Each row was made from one small tree. The marks that hang from a mark follow it in brackets, in the order of their numbers. Every link used is in the known rows. Write each row's tree.
(in the rows, 128 means zero)
Known rows:
k_818(k_455(k_92(k_767))): [162 142 166 103 155 143 124  81 109  89 123 129 129 123 121 197 175 106
 129 144 127  83 151 124  88 171 137 155 144 160 116  83 130 181 114 148
 156]
k_92(k_455 k_529 k_935): [175 164 130 103 153 158 147  98  75  70 112 127 128  96 109 165  75 106
 111 162 111  86 126 120  73 165 114 160 110 157 117 127 122 133 120 185
 138]
k_494(k_455(k_92) k_710 k_935(k_916)): [168  97 146 138 173 123 114 162 217 100 123 124 124 122 112 194 159  97
  88 137 130  57 109 122  80 149 179 160 149 205 117  95 102 155  87 150
 166]
k_455(k_494): [151 107 151 110 155 123 117 110 113  88 161 119 124 141 141 193 123 156
 126 139 121  87 129 119 114 158 116 152 135 103 125 128  95 158 157 172
 142]
k_341(k_512(k_92(k_529 k_684))): [111 141 138 109 155 141 125 105  87  86 127 144 135 116  93 194 202 107
 140 160  91  98 162 119 107 159 107 166  95 102 113 102  78 173 131 144
  95]
k_455(k_92(k_684(k_916(k_512))) k_494): [171  96 119 115 158 104 116 110  91 106 123 131 131 178 152 180 183 121
 170 153 133  91 149 137 119 121  82 154 117  69 139 116  61 180 117 149
 143]
k_494(k_455(k_92) k_710): [160 105 155 123 163 128 110 137 176  88 147  96 141 110 102 202 144 111
 111 140 112  89 122 138  95 169 150 152 121 166 104 100 115 158 121 172
 149]
k_935(k_916): [126 113 149 137 170 123 125 106 105  84 152 148 112 124 133 177 161 154
 101 139 115  84 138  93 108 171 134 156 127 164 117  86  76 160 112 150
 145]
k_684(k_916(k_512(k_260) k_529)): [172 101 124 145 150 125 137 132  80 101 127 158 101 160 132 194 164 135
 138 105  87  72 133 116 126 119  69 151  96 185 137  91  97 159 138 125
 129]
k_512(k_92(k_455 k_935) k_260): [187 169 110 128 143 143 136 129  77 102  96 128 135 126  91 179 132  85
  87 110  94  55 147 142  88 180  97 155 119 205 102  94 139 138 111 172
 109]
k_916(k_512(k_92(k_767)) k_529): [153 120 127 143 146 147 130 119 105  83 122 161 121 120 124 208 166 118
 142 112  95  69 120  99 131 170 111 141 100 145 121  92 116 204 132 133
 116]
k_512(k_92(k_455 k_529 k_684 k_767) k_260): [165 147 100 112 150 141 128  92  59  89  66 122 128 101  74 187 174  66
 108 147  90  69 168 147  91 198  91 137 121 178 119  81 112 180 111 155
  81]
k_199(k_92(k_684) k_818): [143 109 137 146 159 102 114  84  66 114 132 143 148 123 116 171 173 136
 123 152 131  97 142 161  84 207 106 140 158 104 129 113  58 175 115 135
 122]
k_710(k_494(k_935(k_916(k_529)))): [131 109 129 137 167 130 122 134 136  78 141 166  94 141 131 193 116 129
 100 145 112  48 129  88  86 125 128 158 128 182 129 102 100 128 137 114
 159]
k_935(k_916(k_512(k_260) k_529)): [151 104 125 160 165 126 141 132  93  81 132 159  91 142 136 199 178 130
 113 104  91  68 138  84 129 144  93 151  92 197 132  85  79 166 109 131
 144]
k_494(k_455 k_710(k_92) k_935): [186 113 151 123 163 137 116 151 225  98 136 102 139 101  95 194 123 118
  83 135  85  62 104 121  90 181 167 157 145 209 103 108 118 114 141 130
 145]
k_199(k_92(k_529 k_684(k_916) k_767)): [139  97 126 118 146 115 114  48  83 109  84 145 133 126 116 157 188 116
 135 184 120  85 127 130  86 195 117 130 142 122 131  97  76 189 134 119
 111]
k_935(k_916(k_512(k_92 k_260))): [157 106 124 155 163 123 122 136  93 104 108 148 106 140 135 190 195 128
 115 115  85  68 154 100 130 164 102 150 109 209 120  62  82 164 100 146
 126]
k_529(k_916(k_512(k_92 k_260))): [157 115 127 148 156 130 117 152  96 113  97 124 118 160 131 199 169 129
 118 132  85  78 156 114 127 151 100 153 103 182 124  89  91 168  86 165
 119]
k_512(k_92): [134 124 145 127 150 136 113 119 100  94 136 135 134 122 115 196 149 138
 109 131  96  80 140 121 107 177 115 143 126 150 108  97 113 163 134 151
 109]
k_684(k_92(k_935) k_916(k_512(k_260) k_529)): [183 129 113 161 136 130 132 116 101 109 106 150 133 160 133 162 148 127
 151  96  91  61 122 114 141 125  79 138  84 200 115 107 105 153 130 113
 123]
k_92(k_455 k_935): [177 171 131 113 155 144 149 109  89  83 142 131 138 109 107 170  85 119
  98 135 120  79 126 123  78 177 123 171 125 157 104 118 123 135 110 181
 140]
k_684(k_92 k_916(k_512(k_260) k_529)): [170 103 127 166 143 115 127 119  89 108 117 150 118 153 136 186 170 144
 148  98  70  65 129 110 148 121  77 130  85 197 125 102  91 162 133 116
 120]
k_455(k_92(k_684 k_935) k_494(k_710)): [168 126 116  99 156 116 107 102 154  85 125  96 169 154 111 174 142  90
 136 161 171  91 136 145 108 163 111 159 123  65 108 125 102 181 119 149
 131]
k_818(k_455(k_92 k_494(k_710)) k_767): [185 125 175  93 157 117 122 106 155  99 106 109 113 126 138 202 158 121
 130 128 122  83 153 150  80 158 158 175 157 129 100  76 126 180 159 174
 164]
k_916(k_512(k_260)): [165 113 131 128 162 129 130 138  86  95 139 118 123 141 122 203 135 132
 127 120  97  88 150 122 134 163  76 158 111 194 123  85  98 145 132 148
 136]
k_455(k_92(k_529 k_684(k_916(k_512)))): [152 103 119 110 161 124 120 101  69  92 100 136 126 147 132 178 172 105
 167 176 118 106 157 130 111 126  70 147  98 116 139 101  68 174 108 135
 129]
k_455(k_92(k_767 k_935(k_916)) k_494): [179 134 123 111 147 139 124  83 135  93 105 144 144 162 147 144 167  93
 142 151 170  67 114 111 107 169 143 154 137 114 120 100  94 198 120 161
 173]
k_710(k_494(k_935)): [138 118 133 110 165 132 110 134 135  89 150 133 118 139 120 197  82 131
 110 162 117  62 137 119  89 140 115 163 147 175 121 109 116 110 158 129
 151]
k_494(k_455(k_92(k_529(k_916) k_935)) k_710): [167 120 142 119 157 149 110 134 182  84  95  91 144 125 109 173 124  87
 122 173 126  91 116 132  80 153 160 155 100 158 113 116 114 159  92 183
 152]
k_529(k_916(k_512(k_92(k_767) k_260))): [162 122 118 143 152 135 118 137 104 115  87 127 128 155 125 189 178 116
 125 134 100  74 147 116 132 175 112 150 114 184 124  73  98 191  92 159
 118]
k_710(k_494): [128 116 139 112 163 128 107 108  99  76 160 125 118 130 123 192 101 146
 124 162 102  85 147 113 101 157 103 158 119 151 111  97 107 123 164 145
 148]
k_92(k_529 k_684(k_916)): [127 107 129 107 162 126 115  86  76  87 120 138 125 130 113 170 152 132
 139 177 110 102 156 132  97 147  86 145 116 113 135 102  72 162 131 128
 107]
k_199(k_818): [153 125 153 133 161 130 119 111  76 100 161 145 137 117 122 177 124 148
 128 134 126 101 138 155 102 176 107 153 148 135 128 102  86 167 136 157
 138]

Write each row's tree:
[152 148 115  97 164 140 139  69  66  68 112 125 129  79  86 178 133  96
 119 173 117  92 150 132  82 199 116 149 124 127 127 102  94 182 111 161
 110]
k_92(k_455 k_529 k_684 k_767)
[140 141 137 147 153 131 121  90 124  96 133 137 147 126 132 148 140 146
 118 133 117  75 127  96 123 177 140 146 114 178  98 104  89 153 108 137
 138]
k_684(k_92(k_935(k_916)))
[140 116 128 130 145 144 111 128  83 102  68 120 115 145 114 192 160 107
 106 153  84  77 157 125 108 150  97 135 106 191 126  97 103 163 111 163
 105]
k_512(k_92(k_529(k_916)) k_260)
[190 139 120 138 158 123 146 114 138  67 125 144 112 119 122 174 127 119
  99 121 132  56 104  99  84 156 148 162 112 124 115 128 115 168 107 180
 147]
k_92(k_455(k_494(k_710)) k_935(k_916(k_529)))
[185 152 117 123 144 138 132 112  78 103  95 132 129 112  88 190 167  89
  93 115  88  54 144 138 100 199 109 143 138 210 108  70 132 174 123 169
 107]
k_512(k_92(k_455 k_767) k_260)
[156 116 131 141 163 126 126 147  94 107 120 116 120 162 134 196 149 140
 118 139 100  88 150 110 129 149 100 161 107 183 131  93  81 158  91 162
 139]
k_529(k_916(k_512(k_260)))
[173  84 134 113 159 121 107 130 136  85  83  99 124 158 155 198 142 115
 161 183 135 101 122 115 122 122 114 145 100  91 137 135  85 192 108 188
 154]
k_455(k_92(k_529(k_916(k_512))) k_494(k_710))
[198 142 119 136 144 135 139  99  78 100  86 140 126 117 139 148 109 135
 164 149  85  80 121 118 110 137 103 146  88 175 121 118 100 140 112 167
 129]
k_684(k_92(k_455 k_529 k_935) k_916(k_512))
[159 158 128 114 157 122 140 136 109 105 134 147 128 128  97 203 187 101
 114 133 102  62 146 131  86 146 127 183 134  98 117 127  88 162 112 168
 108]
k_341(k_512(k_92(k_455(k_494(k_935)) k_684)))
[198 150 108 112 135 152 132 121  78  92  61 117 119 132 110 175 123  80
 113 136  92  57 142 139  86 158  93 142 112 168 121 122 131 142 131 191
 113]
k_512(k_92(k_455(k_494) k_529 k_935) k_260)
[177 136 109 119 156 162 134  94 109  85  76 144 123 129 125 145 145  90
 143 155 130  76 130 100 120 184 114 154 110 205 127  67 100 177 118 140
 146]
k_92(k_529 k_767 k_935(k_916(k_512(k_260))))
[190 134 136 103 152 167 114  94 198  75 100  98 155  84  92 155 127  92
 122 163  95  82 103 118  96 216 164 149 112 184  94  89 128 146 155 144
 142]
k_494(k_455 k_710(k_92(k_529 k_767 k_935)))
[109 119 125 125 157 137 106 106  86  89  92 124 128 129 111 187 166 119
 119 177 101  93 165 120  98 163 112 140 102 109 127 110  80 181  91 149
  90]
k_512(k_92(k_529(k_916) k_684))
[106 117 129 115 168 132 119  98  85  79 114 113 126 129 115 183 140 127
 118 190 117 109 162 115  98 159 111 148 105 105 135 119  63 171  91 148
 111]
k_92(k_529(k_916) k_684)
[141 126 109 110 148 147 108  90  82  95  76 120 141 122  80 184 184  74
 123 149 102  77 167 142 114 197  85 128 121 169 121  71 106 190 133 125
  81]
k_512(k_92(k_529 k_684 k_767) k_260)
[169 131 182  95 158 130 133 102 121  98 129 126  96 120 147 195 140 152
 124 118 100  80 159 138  77 165 160 178 160 135 110  80 115 158 173 175
 157]
k_818(k_455(k_494) k_767)
[192 155 105 153 161 138 166 129  83  79 113 160 103 125 122 175 137 102
 102 105  99  56 128  94  96 152 106 168  90 202 122  99 104 147  82 160
 147]
k_92(k_455 k_935(k_916(k_512(k_260) k_529)))
[139 104 137 158 167 127 142 123 101  74 148 167  95 129 147 197 165 150
 123 117  99  78 126  71 122 145 117 152  93 161 132  96  76 175 107 136
 149]
k_935(k_916(k_512 k_529))
[172 128 147 118 158 141 113 135 187  86 136  96 155 116  98 182 123  93
 114 140 129  84 114 141  88 174 152 160 118 164  99 103 128 153 117 169
 153]
k_494(k_455(k_92(k_935)) k_710)
[138 109 123 105 169 144 108 138 146  84 115 112 116 129 109 194 105  80
 126 186 107  65 151 137  67 128 124 156 126 165 131 115  99 113 126 136
 158]
k_710(k_494(k_455(k_92(k_529 k_684)) k_935))
[150 140 125 105 157 136 121  62 112  88 134 126 158 112  99 163 176 116
 115 159 104  90 146 110 119 222 112 148 128 138 103  78  80 165 146 104
 123]
k_710(k_92(k_684 k_767))
[182 133 119  98 152 130 110  77 172  81 120 102 169 130 105 159 150 111
 130 158 140  84 120 121 119 210 131 154 131  92  99 105 104 176 158 128
 127]
k_455(k_494(k_710(k_92(k_684 k_767 k_935))))
[168 145 114 112 160 117 137  76  76  98 130 148 135 110  95 164 168 117
 118 147 123  78 143 139  85 187 117 162 142 131 123  81  89 185 108 150
 108]
k_92(k_455 k_684(k_916) k_767)
[168 149 164 114 166 124 130  96  81 111 116 144 127 113 123 178 173 110
 137 131 127  99 184 186  66 173 129 173 165 130 116  60  87 184 126 150
 150]
k_199(k_818(k_455(k_92(k_684)) k_767))
[131 125 145 130 146 141 111  76 113  93  94 118 142 117 129 165 141 136
 138 173 109  89 126 105 125 176 143 125 111 159 117 114  87 193 117 153
 128]
k_684(k_92(k_529(k_916) k_767))
[165 116 175 146 152 118 120  86  71 118 120 150 118 118 133 189 176 147
 124 138 112  88 137 151  64 192 136 145 170 147 132 111  99 160 115 151
 145]
k_199(k_92 k_818(k_455))
[174 112 167 103 157 120 109 104 144  89 122 103 124 139 133 215 167 124
 135 143 130  88 145 129  92 145 134 155 139 116 118 118 129 170 123 169
 153]
k_818(k_455(k_92 k_494(k_710)))
[161 142  99 128 144 130 112 112  90 119  92 135 148 162  91 158 180  90
 114 125 110  65 166 153 102 168  76 150 122 166 111  75 108 156 115 118
  82]
k_512(k_92(k_684(k_916) k_935) k_260)
[150 108 132 125 161 140 126 133  81  92  93 114 108 145 136 191 131 128
 133 165  95  98 149 108 119 140  90 149  92 179 140 105  82 157 103 166
 136]
k_92(k_529(k_916(k_512(k_260))))
[173 144 115 126 142 148 129 113  72 100  49 127 113 118  97 183 165  81
 100 149  85  63 147 129  90 176 116 139 116 199 125  87 117 184  98 184
 105]
k_512(k_92(k_455 k_529(k_916) k_767) k_260)
[140 139 127 149 146 147 128 114 117  83 118 169 123 133 121 171 162 114
 102 117 113  58 124  94 100 164 131 145 106 155 108  97 111 172 109 134
 121]
k_512(k_92(k_935(k_916(k_529))))
[163 146 123 103 164 134 139  77  66  70 109 121 128  86 101 175 143 112
 104 175  69  95 155 109  87 187  93 144 101 143 114 115  78 128 124 145
 124]
k_710(k_92(k_455 k_529 k_684))
